Each row was made from one walk, in order. Every step used is in the known rows, and no mark comes twice. Write each row's walk.
Known rows:
Y, G, N, B: [ 13 -13 -40  -7  -6  24   8  14  17 -54  18 -33  -2 -48  -2  18 -14  22
  30 -39   5   9  32 -13 -44 -21 -18  37 -33  -4   4 -31  34  37  -2 -37
 -14   7  27]
G, N, D, S: [ 13 -20  -2   0  -8 -20  -2  28 -10 -25  42 -27 -12 -53  24   6 -23 -42
  42 -38  27  43  14 -26 -57  13   6  19 -44  33  -7  -5  43   5 -22 -41
 -11  17 -24]
D, N: [ 14  10   8 -25 -15  -4 -28   2  -8  -7  14  -4  -3 -12 -18   2   9   8
  24 -19  13  10 -10  -9 -17  10 -17   3 -34  11  -1 -21  11 -18   2   1
 -14  29   1]
D, N, B, A, T, M: [ 45  20  -3 -25 -25 -14 -45  29  25 -35  46 -35 -38 -31 -62  40   1   0
   6 -51  62 -15 -23 -43 -32  -8 -26  29 -57 -43  -6 -29   8 -15  -8  -5
 -21 -16   6]
B, A, T: [ 10 -12   4  -5 -16  -1 -13  20  -7 -29  49 -38 -23 -34 -17  28 -26  -9
  18 -35  12  -3 -22 -50   0 -27   7  11 -30 -40 -14 -11   9 -10 -10 -15
  13  -6 -29]
H, Y, G, A: [ 32   5  12   1 -31  12 -19  12  -9 -38  34  -1   3 -10  -5   5 -25  24
  10 -25 -29 -17  -8 -22 -59 -44  14  21 -35 -12 -10 -21  37 -36 -10 -15
  12  21  21]
D, N, T, M: [ 53  17  -4 -57 -43 -18 -58  11  11 -26  15 -13 -13 -19 -53  11  -1  -5
 -10 -20  41   6 -13 -25 -45  13  -5  19 -65  -2   6 -26   1 -13   1  10
 -40  -5  33]
B, A, D: [ 18  12  -2 -12 -12 -10 -20  24 -27 -10  35 -36 -43 -44 -17  -1 -18 -19
  18 -20   9   0 -28 -43 -11 -26  25  20 -15 -34   4 -15   6 -33 -17  -7
  15  18 -22]
T, N: [  7  -8  -8  -5  -3   6 -20   9 -11 -33  33 -29  11 -18   9  15 -11  -2
  18 -40   7   8  -1 -20   0 -12  15  -1 -11  11  16 -15  -5 -19  -6   0
  -4  -5  11]
G, A, T, N: [ 23 -36   3  21 -15 -20  -2  42  -4 -42  60 -40  34 -10 -12  16 -14   9
   9 -60 -22   0  -1 -33 -35 -36  18 -14 -22 -21  -8  -4 -26 -47 -12  -2
  23 -15 -15]
B, A, G, N, D: [ 55   1 -28  -3 -17 -15 -17  24  18 -38  44 -49 -36 -25  26  36 -34 -22
  47 -36  19  48  -2 -50 -63   6 -10  25 -23  -4   7  -7  47   6 -24 -47
   0  19   6]
M, T, A, G: [ 44   4 -18  16 -33   2  -6  26   4   2  37 -56  29 -40 -12  31 -29  -1
  45 -28 -22  -3 -33 -28 -16  18   9  12 -33 -17   7  10   0 -17   5 -16
  24  -8  25]
T, M: [ 41  10   6 -30 -15  12 -45   3   6 -39  34 -29 -21 -33 -11  27   0 -13
   1 -18  17 -11 -18 -23 -17  16  29   6 -26  13  -2 -15   3 -20 -19  -6
  -7 -12  22]
N, B, A, G: [ 46   8 -12   2  -7   4 -33  17   5 -22  18 -39 -37 -44  18  29   4  18
  42 -22  11  -3 -17 -33 -27 -30 -21  50 -34 -25  10 -15  23   0 -19 -46
  15  -6  22]
B, A, G: [ 48  13   4  -6 -11   5 -24   3 -11 -19  27 -34 -26 -33  19  30 -18  14
  41 -12   0  10 -30 -39 -16 -12   6  25 -21 -13   5 -12  21  -6 -13 -42
  23   4  14]
L, H, Y: [  4 -14  21 -36 -27  13 -62  -8 -17 -21   6  -6 -17 -35 -12   4  16 -23
  11 -44  31   7 -40  -9 -37 -18  24  30 -22 -15 -14 -22  19  -1 -26 -32
  13  35  24]
H, Y, G, N, D: [ 20   2 -33 -14 -33  10 -14  16  36 -45  42 -12 -20 -16   0   4 -42 -20
  26 -41  20  21  18 -34 -76  -6  -8  21 -41   1  -8 -33  75  12 -17 -17
 -28  27  17]
L, H, Y, G, N: [  8 -16  -7 -42 -27  32 -25  -7  -2 -54   5 -18  -2 -39 -18  14 -20   2
  20 -53  28  27  -7 -20 -65 -14  21  35 -19  -6  -8 -40  47  43  -9 -49
   9  39  48]
C, Y, G, J: [ 52 -23 -10   9 -10  31   7  10 -21 -23  24 -38  -9 -35   2   2 -38   8
   4 -41 -14   2  20 -14  -2 -21  12  32  10  -4  30 -32   7  -4   7   5
  -3  24   5]
M, T: [  1 -10   2  -2 -31   9 -13  27  -6  -4  38 -39  14 -45 -25  10  -3 -21
  24 -25  -4  -6 -23 -23  -5  -3   6   9 -21  -8 -14   4  -7 -12  -6   8
  12  25   6]
T, A, B, N: [ 44  24   1  18 -25 -17  -8  38  17  -1   7 -42   5 -33 -11  20 -31 -15
  42 -18  -5 -18 -20 -15  -3 -29  -9  17 -60   4  20   5   3 -21  18 -14
   7  -4  16]
N, T: [ 19 -17  -9 -29 -27  -7 -30  11  -4 -19  13 -17  -4 -36  -9   1  -2 -11
   3 -16   6   7  -3 -19 -21 -21   5  21 -56 -13  -3 -14   1  -3  -8  -7
 -16  -6   3]
G, A, T, N, B: [ 24 -39 -13  32 -12 -20 -10  53   9 -44  56 -44  24 -26 -15  14  10  14
  15 -70 -10 -13   9 -23 -47 -51  -8   7 -35 -34  -4  -6 -22 -42 -17  -8
  11 -24  -9]
B, N, T, M: [ 53  23   3 -42 -40 -16 -57  32  26 -49  10 -21 -22 -36 -46  23 -24 -11
  -1 -21  37 -18 -16 -45 -22 -22  11  29 -76   1   8 -16 -13 -11 -19  -8
 -24 -12  34]
L, H, Y, G, A: [ 24 -11  33 -27 -24  18 -32   5 -38 -46  21 -10  19 -22 -12   7  -7  12
   4 -45 -14  -1 -23 -12 -72 -35  26  31 -18 -22 -10 -31  26 -11  -9 -34
  35  35  35]
Y, G, A, B: [ 44 -12  11  13 -12   4  17  35 -21 -15  26 -41  38 -20  17  -5 -11  21
  29 -10 -60 -14   5   0 -53 -32  -9  12 -27  -7 -12 -13  14  -9  22  -7
  33   2  21]
C, Y, G: [ 26 -17   7 -10 -10  37  -1  16 -14 -19  28 -21   0 -32   9  -3 -23  16
  15 -22   1   2   9 -22   3  -8  10   9   1 -21  10 -28  19  -2   9 -10
  11  26   4]
A, B, N, T, M: [ 66  16  -2 -26 -46 -24 -48  51  37 -21   0 -36  -8 -39 -38   8 -16 -19
  15 -13  23 -22 -17 -30 -33 -25  -7  34 -83  -1  -3  -7 -14   7  -1   0
  -8 -19  49]
H, Y, G: [  9  12  -4 -14 -25  28 -24  -8   6 -29  26   2  -8 -22  -4   0 -25  13
  22 -21  -2 -18  -9 -21 -25 -24   8  21 -34 -13  -6 -33  47   2  -2  -7
  -2  13  24]
B, N, D, A, G: [ 45  24  16 -13 -20 -15 -56  18  34 -10  28 -18 -28 -25  22 -21 -18   7
  49   1   0   8 -15 -40 -40  -1 -45  24 -23  15  -5 -10  10   1 -13 -15
  13   0   5]
L, H, Y, G: [  2  -6  20 -43 -16  35 -36 -11 -24 -34   7  -8   6 -33 -11   4 -10   1
  13 -38  15   1 -27 -10 -38 -15  16  31 -18 -20  -7 -43  33  23  -7 -28
  18  21  41]
N, B: [  8 -11 -10  -3  -3   7 -31  14   5 -21  19 -24 -17 -44   4   5  26  -1
  19 -27  12 -11  -1  -5 -19 -24 -14  29 -37  -6  -1 -18   9 -10 -15 -18
  -8   2   5]
G, Y: [ 15 -24  13  23 -15  10 -34  19  -5 -19  28 -10  -2 -29  12   1  16 -17
  18 -26   5   6 -11 -22 -26 -18  22  -5 -12  -2  -2  -3   5 -37 -20 -30
   3  15 -10]
Y, G, N: [ 12 -11 -25 -19  -6  29  13   1   3 -53  23 -33   6 -34   1  22 -36  21
  28 -27  -3  19  22 -23 -34  -3   6  14 -17  11   0 -30  30  33   6 -32
  -5  17  20]

Which walk is each row?
[ 11  -5 -10  -2   1 -11 -24  24  -1 -28  53 -35   6  -7  22   8 -14 -40
  20 -45  18  22   9 -21 -26   5  -4  -5 -14   9  12 -18  12 -28 -12  14
 -21  -8  -4] : T, N, D
[  9   3  16 -12 -21 -24 -42  36  41 -18  55 -22 -23 -29 -16 -18 -26 -17
  28 -22  11   2  -9 -50 -30 -19 -41  11 -37 -12 -27 -10  -2  -2 -11   7
   5  -7 -41] : B, N, D, A, T
[ 29  27 -13 -10 -18 -26 -16  22 -13   8  21 -22  -8 -24 -43  -6 -16  -8
  21 -23   7   5 -23 -15 -18  10   6   4 -36 -20  19 -17   5 -52  10  10
 -11  12 -13] : T, A, D, N
[ 51 -21  19   3 -14  21  -1  37 -24 -32  39 -23  13 -19   6  -2 -21  26
   5 -26 -29   0  10 -26 -31 -29  19   6   1 -20   9 -14  14 -39   4 -19
  29  35  -1] : C, Y, G, A
[ 14  10   0  -3  -9   3 -33  16  -9 -28  28 -36 -42 -47  -1  30   1  -7
  16 -31  23 -10 -14 -29 -16 -43 -11  44 -34 -24  12 -16  19 -19 -12 -26
 -10   4  -1] : N, B, A
[ 15 -17 -35  -2 -17   4 -18  18  24 -42  15 -33 -24 -54  -4  20  11  -3
  25 -43  21  12  19 -13 -45 -25  -9  35 -39   7   0  -7  22  10 -21 -40
 -18  19  13] : G, N, B
[ 13   6 -17 -10 -12 -20 -28  32   6  10  12 -14 -24 -36 -37 -30  34   5
  31 -28  23  -5  -8  -8 -35 -13 -32  29 -41 -27  -1 -28   3 -23 -10  10
 -10  24  -3] : A, D, N, B
[ 52  -9 -23   1 -35 -24 -12  31   3   4   4 -45  17 -40  -5   9 -25 -31
  12 -13 -14  -5 -14  -7 -31 -22  -3  27 -75 -24  14   5   6 -10  27   2
 -11 -34  20] : N, T, A, B
[ 24   4   4 -29 -33 -20 -36  32  14 -29   2 -12 -11 -37 -31   7 -16  -5
  20 -19  17  -4  -6 -38 -12 -39  -6  29 -76  -2   4 -13 -11  -3  -9 -15
 -12  10  13] : B, N, T
[ 15   1 -32 -14 -36  30 -12  -4  21 -47  21  -8 -14 -29 -13  12 -39  14
  27 -36  12   7   5 -28 -52 -25  11  28 -35   4  -2 -30  57  21 -11 -30
 -13  30  30] : H, Y, G, N
[ 10   6  -7 -13 -11  -7 -30  13   7 -10  11  -9 -13 -24 -23   3  32  11
  27 -27  24  -1   0   0 -27 -10 -42  26 -46  -4   2 -26  15 -13  -3  -7
 -25  20  10] : D, N, B
[ 41   3  -9  17 -19  -7  -1  19  -1   5  17 -47  13 -36  11  14 -17 -22
  26 -15 -22  -6 -20   1 -13  -7   0  12 -47  -6  11   7  11 -21  23  -6
   6 -17  11] : T, A, B
[ 21 -32  -4  15  -5   1  22  38 -14 -57  63 -40  56 -12  -7  16 -37  35
  15 -55 -36  -6  14 -34 -35 -32  10 -10 -16 -26  -4 -26 -13 -18  10   2
  28 -28   0] : Y, G, A, T, N
[ 26   8  10  10 -21 -11 -19  39  17  -2   0 -29  -4 -35  -6   0  -6  -8
  49  -7  -2 -16 -13 -12  -4 -37 -20  20 -51  10  -8  -4  -3   1   1  -9
  17  18  17] : A, B, N
[ 53 -11   6 -15 -16   6  -2  34   1 -60  64 -41  25 -21 -31  27 -32  25
  -4 -35 -27 -24  -4 -39 -50  -6  24  -2 -31 -28 -25 -27  -4 -21  -5  -8
  25 -32   6] : Y, G, A, T, M
[ 11 -14  -9  -6   2   2  25  24 -17 -40  42 -29   9 -45  25   6 -47 -17
  43 -34  12  35  27 -30 -59  13   1  19 -39  25  -5 -29  58  32   1 -37
 -10   6  -8] : Y, G, N, D, S
[ 38  -4  -2  -6 -40 -29 -24  48  23  -1 -11 -29   1 -39 -20  -9 -12 -13
  36  -9   5 -10  -7 -20 -23 -50 -25  32 -82  -4  -6  -4 -12  12   8   0
  -1   3  27] : A, B, N, T
[ 25   6  29  21 -12 -39  -7  61   0  14  20 -25   0 -47  18 -15 -20 -48
  65 -17  15   2  -7 -20 -31 -21 -25  23 -70  28 -14  -3  23   1  -3 -17
   9   7  -9] : A, B, N, D, S
[ 31  -2  -7   5 -26  -7 -36  34  17   5  61 -54  21 -28  16 -20 -22 -13
  42 -32  -9  22 -19 -42 -50  16 -30  10   9   0  -4   6  -1   0   2  26
  19 -20  22] : M, T, N, D, A, G
[  8 -16  14  19   0 -28   1  49 -25 -24  76 -44  -1 -36  12  24 -54 -42
  36 -64  40  24 -11 -60 -25 -19   7   6 -38 -21   1 -15  20 -19 -10 -12
  -1 -33 -44] : B, A, T, N, D, S
[  4 -21   8 -16 -21   5 -33   0   9 -13  43 -26 -11 -41  -5 -21 -10  10
  12 -12 -11  -4 -18 -29 -14 -16  -8  12 -12 -20 -34  -7  -9   6  -1   1
  18 -20 -29] : D, A, T
[ 14   5   7  15  -4 -17 -14  43 -40   2  28 -31 -47 -84  -5  -7  -4 -17
  41 -32  29 -11 -24 -39 -22 -46  12  56 -43 -27   4 -14  19 -18 -19 -31
  13  -3 -30] : N, B, A, D, S
[ 21   0 -22 -36 -36 -36 -29  30  -6  14   5  -4 -12 -27 -52 -36   2  -5
  16 -15  20  10  -9 -26 -39  -7 -13  20 -57 -33  -3 -26  -6 -16  -1  21
 -18  15  -6] : A, D, N, T
[ 70   4 -10  15 -13   1 -15  -5 -18 -22  22 -51 -33 -33  17  34 -33   1
  27 -33 -16   9 -15 -31 -18 -22   7  46  -8   1  25 -16   5  -7 -12 -25
  11   1  14] : B, A, G, J
[ 18  15 -29  11 -36 -27 -12  58   8  25  33 -44   3 -49 -75  -6   1 -16
  30 -48  18 -16 -26 -17 -34  -1 -21  30 -50 -43  12  -5  -6 -44  10  24
  -5  13   3] : M, T, A, D, N, B
[ 40 -20 -44   3 -16   4 -17  18  36 -35  11 -39 -19 -52  16  15  13  24
  51 -36   5  20  12 -15 -60 -11 -19  39 -36   3   0  -6  20  30 -29 -57
   5   5  31] : A, G, N, B
[ 26 -36  14  10 -21 -17  -7  35  -3 -31  53 -34  17 -23 -15  11   0   8
  11 -34 -33  -8  -7 -27 -38 -31  13  -6 -33 -29 -28   0 -12 -39 -18 -17
  28   0 -28] : G, A, T
[  8  -8  25   1   0 -16 -12  22 -27  -4  42 -17  -8 -41  31  -4 -10 -43
  35 -23  14  16  -4 -20 -29   9   4  15 -41  20 -12 -14  34 -15 -17 -20
  -7   0 -32] : N, D, S
[ 33 -10   0 -24 -22   4 -31  19  24 -38  49 -39  -7 -35 -30  26  -8 -10
   1 -32  17 -16 -17 -32 -14  11  24  -4 -38 -19 -28 -15  -7  -7 -26  -5
   4 -29  -4] : A, T, M
[ 45 -12 -34  -5 -23  10 -38   1  40 -26  12 -33 -30 -61  22 -12   9  40
  42 -17  -1  17   1 -22 -66 -16 -33  51 -14  12  -8  -3  19  37 -14 -48
   9  -7  30] : D, A, G, N, B
[  7 -30 -16   3  -4 -18  -9  38  20 -28  69 -43  16  -9   5  10 -21 -37
  22 -59  15  14   6 -38 -26   1  -9 -16 -27 -24  -9 -18   0 -18 -14  20
 -10 -25 -27] : A, T, N, D
[ 50 -10 -54  29 -40  -1  -2  38  39 -19  29 -66  12 -65 -21  42 -18   3
  53 -54   3   8  -7 -27 -56   0 -10  37 -48 -17  13  16  13   7  -4 -41
   8  -4  44] : M, T, A, G, N, B
[ 15 -13  -9   2  -1 -24 -10  44   7 -37  78 -53  -7 -12  -1  33 -44 -42
  19 -62  32  18  -5 -58 -21 -17  -6  -5 -23 -36   4 -20  12 -26  -7  12
  -7 -21 -29] : B, A, T, N, D
[ 73 -26  13  -7 -25  16  -9  52   3 -50  65 -41  12 -27 -31  18 -30  22
  -9 -42 -10 -18   0 -47 -41 -10  34  -4 -15 -45 -10 -15  -3 -32  -9  -7
  29  -2   0] : C, Y, G, A, T, M
[ 62   0 -43   5 -17 -18  -8  20  33 -35  39 -49  -5 -23  25  34 -39 -22
  43 -35  -2  42   4 -29 -64  32  -1   8 -40   7  18   0  41 -11 -11 -42
 -11  -5   9] : T, A, G, N, D
[ 35   5 -19   7 -28  23 -16 -13   0 -31  18 -16 -16 -23 -10   2 -42   4
  10 -43 -16 -16   1 -15 -29 -38  11  42 -24   3  11 -38  33  -1  -3   8
 -16   6  26] : H, Y, G, J
[ 33 -25 -24 -10 -18  37   8  19   3 -43  24 -30  -8 -40   2   9 -35  16
  21 -36  13  24  25 -29 -26  -9  15  14  -2  -7  12 -18  30  20   0 -32
  -1  45  12] : C, Y, G, N
[ 23 -28   8   3  -8   5  19  31 -10 -44  57 -33  38 -20 -11   8 -25  33
  16 -31 -47 -11   5 -28 -39 -27   7  -4 -29 -34 -24 -22   0 -15   1 -12
  34  -9 -16] : Y, G, A, T
[ 40   4  -7 -12 -21  -5 -39  32  24 -48  57 -50 -44 -54 -36  46  -7 -11
   1 -48  43 -27 -24 -49 -26 -26   3  31 -48 -47  -8 -17   7 -10 -25 -17
  -4 -34   0] : N, B, A, T, M
[ 29  -6  12  -3 -23   3 -34   4   0  15  17 -32 -10 -42  24 -36   1  -4
  28  10 -25  -3 -22  -5 -25 -21 -21  27  -9   8 -21   5   4  15  17  10
  18 -11   7] : D, A, B
[  7 -12 -21   6   1   3 -26  20   4 -33  26 -32   0 -34   7  11  13   0
  22 -51  18  -5   6 -11 -12 -30  -9  22 -26  -2  18 -18  -4 -14  -9  -7
 -14 -15  17] : T, N, B
[ 31  -5  15  -5  -3  10   6  18 -29 -45  40 -24  25 -15   4  10 -18  27
  10 -18 -45  -7   8 -17 -41 -23  10  10 -18  -3  -2 -22  12 -27   5 -18
  22   9   3] : Y, G, A
[ 22  25   2 -15 -14 -10 -36  15  -6 -14  22 -19 -38 -28 -26  23  10   7
  18 -36  40   4 -13 -20 -26 -28 -37  40 -43 -19  18 -26  25 -20   2 -17
 -22  23   7] : D, N, B, A
[ 53   3 -21  -4 -22   6 -14   9   7 -44  23 -45 -31 -38  12  42 -32  16
  45 -28  12  33 -11 -49 -41  -9   9  31 -18   0  10  -6  27  17 -17 -61
  15  20  19] : B, A, G, N
[ 58  -9  -6  48 -20   4 -25  21   6 -13  23 -26  11 -27  25  23 -11   3
  40 -28 -14  10 -26 -27 -35   2  25   0 -21  -7  22   8   9 -48 -10 -55
  16 -15   9] : T, A, G, Y
[ 17  -7  -5  16 -33 -14 -25  52  13  21  58 -62  27 -30   9 -35 -20 -50
  34 -32  -7  10 -15 -22 -50  -6 -39  12  -1   1 -11  14  -2  -1  27  56
  12 -15  16] : M, T, N, D, A, B
[ 47 -22   8   7 -14   8   4  53 -30 -15  40 -30   0 -31 -13 -32 -18  18
  12 -25 -32  -6   3 -33 -38 -30  30  12   7 -44   4 -19   3 -49  -6  -1
  39  41 -15] : C, Y, G, A, D
